Each row was made from one small tree. The marks that hang from a mark follow it in brackets, in the order of their numbers. Every link used is in the known rows. Write each row's tree.
Known rows:
Q_517[Q_419 Q_450]: [ 1.59  3.90  1.28 -1.03 -1.12 -1.09 -1.60 -1.36 -1.00 -1.05  1.27  3.41
 -1.38  5.10 -2.63 -1.07  0.90 -2.06  1.70]
Q_856[Q_450[Q_517] Q_777]: [-1.56 -3.81 -1.44  0.45  1.93  0.27  1.28  2.00 -0.12  1.33 -0.66  2.61
  1.08 -1.15  1.33 -2.60  0.52 -1.67 -5.61]
Q_247[Q_450[Q_517 Q_856[Q_265[Q_777]]]]: [-0.17 -0.79 -0.82 -0.42 -0.46 -0.48  0.80 -1.93 -0.29 -0.07  1.61 -2.25
 -1.42  0.96  1.92 -0.83  2.77  2.29  6.18]
Q_247[Q_450]: [ 1.63  1.15 -0.12  1.11 -1.27  0.09 -0.09 -0.28 -0.29 -0.23 -0.26 -3.64
 -1.48 -0.43 -2.36 -2.45  3.79  2.36  2.98]
Q_517[Q_236 Q_419 Q_450[Q_856[Q_777]]]: [-0.96 -0.60  1.61 -1.08  1.05  0.52 -1.61 -5.34 -1.12 -1.10  0.77  3.51
  0.38  3.10  2.15 -0.01 -1.37 -0.01  0.54]
Q_856[Q_265 Q_450[Q_247 Q_517] Q_777]: [-1.47 -3.74 -0.19  2.13  0.53  0.66  3.28  3.11  0.06  1.72 -2.07  2.27
  1.21 -3.19  1.21 -1.45 -2.29 -2.55 -8.04]
Q_247[Q_450[Q_517 Q_856]]: [-0.64 -0.32  0.23 -1.23 -0.28 -0.44  0.95 -0.72  0.30  0.69  2.70 -2.91
 -2.26  1.23  1.60 -1.97  3.91  2.88  6.53]
Q_265[Q_777]: [ 2.35  0.29 -3.57  1.40  0.19 -0.25 -2.27  0.54 -0.10 -0.82 -3.92 -0.99
  1.23 -0.82 -3.06  1.61  1.09  0.84 -1.23]
Q_265[Q_777 Q_856[Q_450[Q_247 Q_517]]]: [ 3.97  0.36 -0.16 -0.19  0.06 -1.40  0.08  4.35 -2.94 -1.27  0.55 -1.65
  1.51 -0.23  1.46  0.15  0.17 -3.84 -2.40]
Q_517[Q_236 Q_419 Q_450[Q_247]]: [ 2.99  0.80  2.58  0.07 -0.94 -0.23 -0.86 -0.97 -2.10 -0.97 -0.22  2.20
 -0.68  3.62 -0.61 -0.46 -1.40 -1.78 -2.60]
Q_450[Q_856]: [-1.04  0.70 -0.26  0.11  0.19  0.80 -0.58 -0.98  1.90  0.89  0.39 -2.55
 -1.27 -1.84 -1.51  1.44  1.02  2.75  1.81]
Q_856[Q_265 Q_450 Q_777]: [-1.30 -2.87 -0.91  3.23  0.40  1.57  1.22 -0.75  0.22  0.75 -1.81  1.94
  1.41 -4.46 -0.13 -1.80 -1.74 -1.25 -7.10]
Q_856[Q_265 Q_450[Q_517[Q_419]] Q_777]: [-2.42 -1.95 -1.20  0.73  0.33  0.55  1.49  0.58 -0.12  0.74 -0.16  4.37
  1.33 -0.97  1.26 -2.14 -1.68 -2.91 -3.42]
Q_517[Q_236]: [ 1.67 -2.17 -1.20  2.53  0.00  1.60 -1.42 -0.93  0.86  0.38 -1.50 -2.61
  0.17 -1.91 -1.32 -0.52 -0.22  2.82 -2.41]
Q_236[Q_517[Q_450]]: [ 3.16 -1.47 -0.47  0.51 -0.76 -0.35 -1.92 -0.68  1.12 -1.83  1.31  0.10
  1.35  0.00 -2.30 -1.81  0.50  1.54 -1.09]
Q_265[Q_777 Q_856]: [ 3.14  3.45 -1.89  0.74 -0.52 -0.60 -2.56  1.39 -1.25 -2.06 -1.79 -3.51
  1.97 -1.73 -1.75  1.61  0.44 -0.30  1.44]
Q_265[Q_856]: [ 1.46  4.25  0.29  0.82 -1.31  0.28 -1.34  2.08  0.53 -0.68  0.67 -4.71
  0.16 -2.50 -2.60 -0.17  0.68  0.74  1.84]
Q_517[Q_419]: [ 0.39  4.18 -0.78 -0.34 -1.32  0.10 -1.92  0.93  0.57 -0.21 -1.20  0.16
 -0.48  0.96 -4.05  0.42  0.65 -0.50  2.82]
Q_265[Q_777 Q_856[Q_450[Q_517[Q_419]]]]: [ 3.16  1.90 -1.19 -1.31 -0.15 -1.46 -1.44  2.33 -3.03 -2.08  1.97  0.05
  1.56  1.25  1.67 -0.31  0.61 -4.29  1.37]
Q_450[Q_517 Q_856[Q_777]]: [-4.30 -1.40 -1.52 -1.25  1.89  0.30  0.70  0.38  2.34  1.60 -0.79 -0.12
  0.37 -0.81  1.49  0.87  0.41  2.31  1.57]
Q_450[Q_517 Q_856]: [-2.20 -0.63 -0.77 -1.44  0.75 -0.10  0.40  0.48  2.17  1.41  1.86 -1.29
 -1.62  0.72  0.82  0.59  1.37  2.20  3.62]
Q_265[Q_856[Q_777]]: [-0.52  3.28 -0.13  0.94 -0.17  0.65 -1.12  1.63  0.79 -0.47 -2.20 -3.45
  2.02 -3.82 -1.75  0.05 -0.28  0.80 -0.32]

Write each row's tree:
[-1.05 -0.07  2.41  1.04  0.21  0.14  1.39 -1.50  0.01  0.49 -1.30  1.41
 -0.51 -0.25 -0.44  0.91 -1.57  0.04 -3.94]
Q_517[Q_450[Q_247 Q_856[Q_265 Q_777]]]
[ 1.08  0.75  3.04 -0.17 -0.16 -0.58  0.89 -0.38 -0.46  0.32  1.07  0.13
 -2.06  1.90 -1.13  0.73  0.35 -0.13 -2.06]
Q_517[Q_450[Q_247 Q_856]]
[-2.80  0.12  0.73  1.72  0.16  1.48  1.57  0.48  1.83  1.47 -4.50 -1.98
  0.64 -5.36 -1.37  3.15 -2.79  1.82 -3.29]
Q_450[Q_247 Q_856[Q_265 Q_777]]
[-1.34 -0.38  0.96 -1.15  0.34 -0.34  1.95  3.66  1.35  1.89 -0.30 -2.09
 -1.52 -0.21  0.14  1.82  0.13  1.06  0.54]
Q_450[Q_247 Q_517 Q_856]
[-2.77 -0.95 -0.18 -0.21 -0.01  0.31  1.72 -1.88  0.69  0.60  0.56 -1.76
 -0.81 -1.04  2.19 -1.58  2.03  2.97  4.90]
Q_247[Q_450[Q_517 Q_856[Q_265 Q_777]]]
[ 3.31  0.23 -1.43 -0.38  0.31 -1.24 -0.86  2.36 -2.59 -1.65  1.71 -1.17
  1.43  0.15  2.02 -0.59  0.93 -3.19 -0.46]
Q_265[Q_777 Q_856[Q_450[Q_517]]]
[ 1.57 -2.68  2.97  1.91 -0.27  0.74  0.94 -3.41 -0.56  0.23  0.96 -0.31
 -1.31  0.16  1.69  0.30 -2.19  1.07 -3.92]
Q_517[Q_236 Q_450[Q_247 Q_856[Q_265]]]
[-1.16  3.19  2.89 -1.92  0.04 -0.74  0.00 -0.78 -1.20 -0.45 -0.87  3.03
 -0.33  2.91 -0.91  1.32 -1.03 -2.04 -0.44]
Q_517[Q_419 Q_450[Q_247 Q_856[Q_777]]]
[-1.21  1.43  0.44 -1.41 -1.40 -0.37  0.92 -1.61  0.08  0.02  3.32 -1.31
 -2.14  1.63  1.59 -1.45  2.34  1.50  8.70]
Q_247[Q_450[Q_517[Q_419] Q_856[Q_265]]]
[-0.73  0.97  1.47  1.65 -1.14  1.14  1.42  0.97  1.73  1.54 -1.61 -3.15
 -1.10 -3.58 -2.10  2.83 -1.83  1.88 -0.99]
Q_450[Q_247 Q_856[Q_265]]
[-1.92  2.87  1.53 -2.21  0.39 -0.55 -1.13 -3.30 -0.66 -0.96  0.69  4.03
 -0.40  3.59 -0.27  0.25 -0.09 -1.18  2.00]
Q_517[Q_419 Q_450[Q_856[Q_777]]]
[ 2.20  0.70  1.43 -0.11 -0.56 -0.09 -2.07 -3.43 -1.60 -1.36  1.38  2.81
 -0.57  4.48 -0.04 -1.42 -0.53 -0.94 -0.04]
Q_517[Q_236 Q_419 Q_450]
[ 2.64 -3.32 -1.03  1.76 -0.29 -0.53  1.98  2.99 -1.66  0.46 -0.45  1.83
  0.40 -0.82  0.74 -0.29 -1.25 -3.19 -5.81]
Q_856[Q_265[Q_777] Q_450[Q_247 Q_517]]
[-1.65  2.25  1.11 -2.69 -0.34 -0.62  1.02  3.53  0.86  1.29  0.24 -0.36
 -1.38  1.72 -0.08  2.34 -0.34 -0.60  3.43]
Q_450[Q_247 Q_517[Q_419] Q_856]
[ 1.51 -1.63 -2.25  0.37 -0.43 -0.68  0.27  0.41 -1.69 -0.60  1.43  3.85
  0.40  1.29  1.29 -1.08 -0.76 -3.73 -1.11]
Q_856[Q_265[Q_777] Q_450[Q_517[Q_419]]]
[ 2.10  4.16  2.67 -0.84 -1.49 -1.28 -0.35  1.24 -1.58 -0.70 -0.05  2.85
 -1.35  4.18 -3.47 -0.09 -0.03 -2.81 -0.89]
Q_517[Q_419 Q_450[Q_247]]
[ 1.96 -2.82  1.00 -0.30  0.06 -0.06  1.35  3.47 -1.55  0.84  1.41  1.53
 -0.48  1.21  1.52 -1.86 -0.42 -3.33 -4.38]
Q_856[Q_450[Q_247 Q_517[Q_236 Q_419]]]
[-3.67 -4.02 -1.52 -0.51  2.49  1.25  0.21 -1.46  1.81  1.36 -0.91 -0.39
  0.91 -1.55  3.42  0.64 -0.63  3.25  0.10]
Q_450[Q_517[Q_236] Q_856[Q_777]]
[ 3.91  1.08 -0.98  0.57 -0.06 -0.66 -1.48  1.42 -2.83 -2.04  0.67 -2.05
  1.59 -1.54  0.51 -0.18  0.50 -3.03 -1.52]
Q_265[Q_777 Q_856[Q_450]]
[-3.89 -1.90 -1.18 -2.06  1.79  0.77 -0.63 -1.40  1.33  0.62 -0.48  1.36
  1.10  0.68  3.05  0.95 -1.07  1.40  2.90]
Q_450[Q_517[Q_236 Q_419] Q_856[Q_777]]
[-0.50  0.32 -1.78  1.24 -0.10  0.88 -0.94 -2.48  1.18 -0.05 -0.95 -1.55
  0.00 -2.39 -0.97  2.76 -0.74  2.22  1.61]
Q_450[Q_856[Q_265[Q_777]]]
[ 0.36  0.56 -0.10  1.56 -0.51  0.48  0.56  0.45  0.60  0.52 -2.94 -2.67
 -0.11 -3.35 -1.66  3.98 -1.99  1.01 -1.50]
Q_450[Q_247 Q_856[Q_265[Q_777]]]
[-1.53 -0.09  1.09 -0.15  1.19 -0.07 -0.15 -3.15  0.23  0.05  0.39  1.82
 -0.51  1.23 -0.01 -0.19  0.57  1.08 -1.45]
Q_517[Q_450[Q_856[Q_777]]]
[ 0.12  0.07  0.01 -1.74 -0.10 -0.33 -2.41 -2.14  1.01 -2.35  0.93  2.35
  2.33  0.89 -0.70 -0.16 -0.72  0.52  2.24]
Q_236[Q_517[Q_419 Q_450[Q_856[Q_777]]]]
[-0.45 -5.85 -0.03  1.27  2.04  0.69  2.24  3.10 -0.70  1.46 -2.30  1.60
  1.68 -1.92  2.63 -1.80 -1.27 -1.77 -9.12]
Q_856[Q_450[Q_247 Q_517[Q_236]] Q_777]
[-4.69 -1.69 -1.46 -0.07  1.11  0.74  1.19 -0.89  2.59  1.54 -0.73  0.24
  0.37 -2.03  1.49  1.02 -1.08  2.29  1.53]
Q_450[Q_517 Q_856[Q_265 Q_777]]
[-2.59 -0.61 -0.85 -0.19 -0.17  0.34  1.09 -0.46  2.51  1.51  2.02 -0.95
 -1.48 -0.67  1.00  0.67 -0.16  2.33  3.61]
Q_450[Q_517 Q_856[Q_265]]
[ 2.82  0.95 -0.23 -0.97 -1.42 -0.76 -2.72 -0.61  0.70 -2.54  1.48  1.76
  1.48  2.05 -2.49 -1.47  0.07 -0.16  1.95]
Q_236[Q_517[Q_419 Q_450]]
[-1.00  1.79  0.59 -2.57 -0.71 -0.73  0.50 -0.71 -0.21  0.01  2.98 -1.65
 -2.07  2.83  1.44 -1.46  3.67  1.41  8.91]
Q_247[Q_450[Q_517[Q_419] Q_856]]
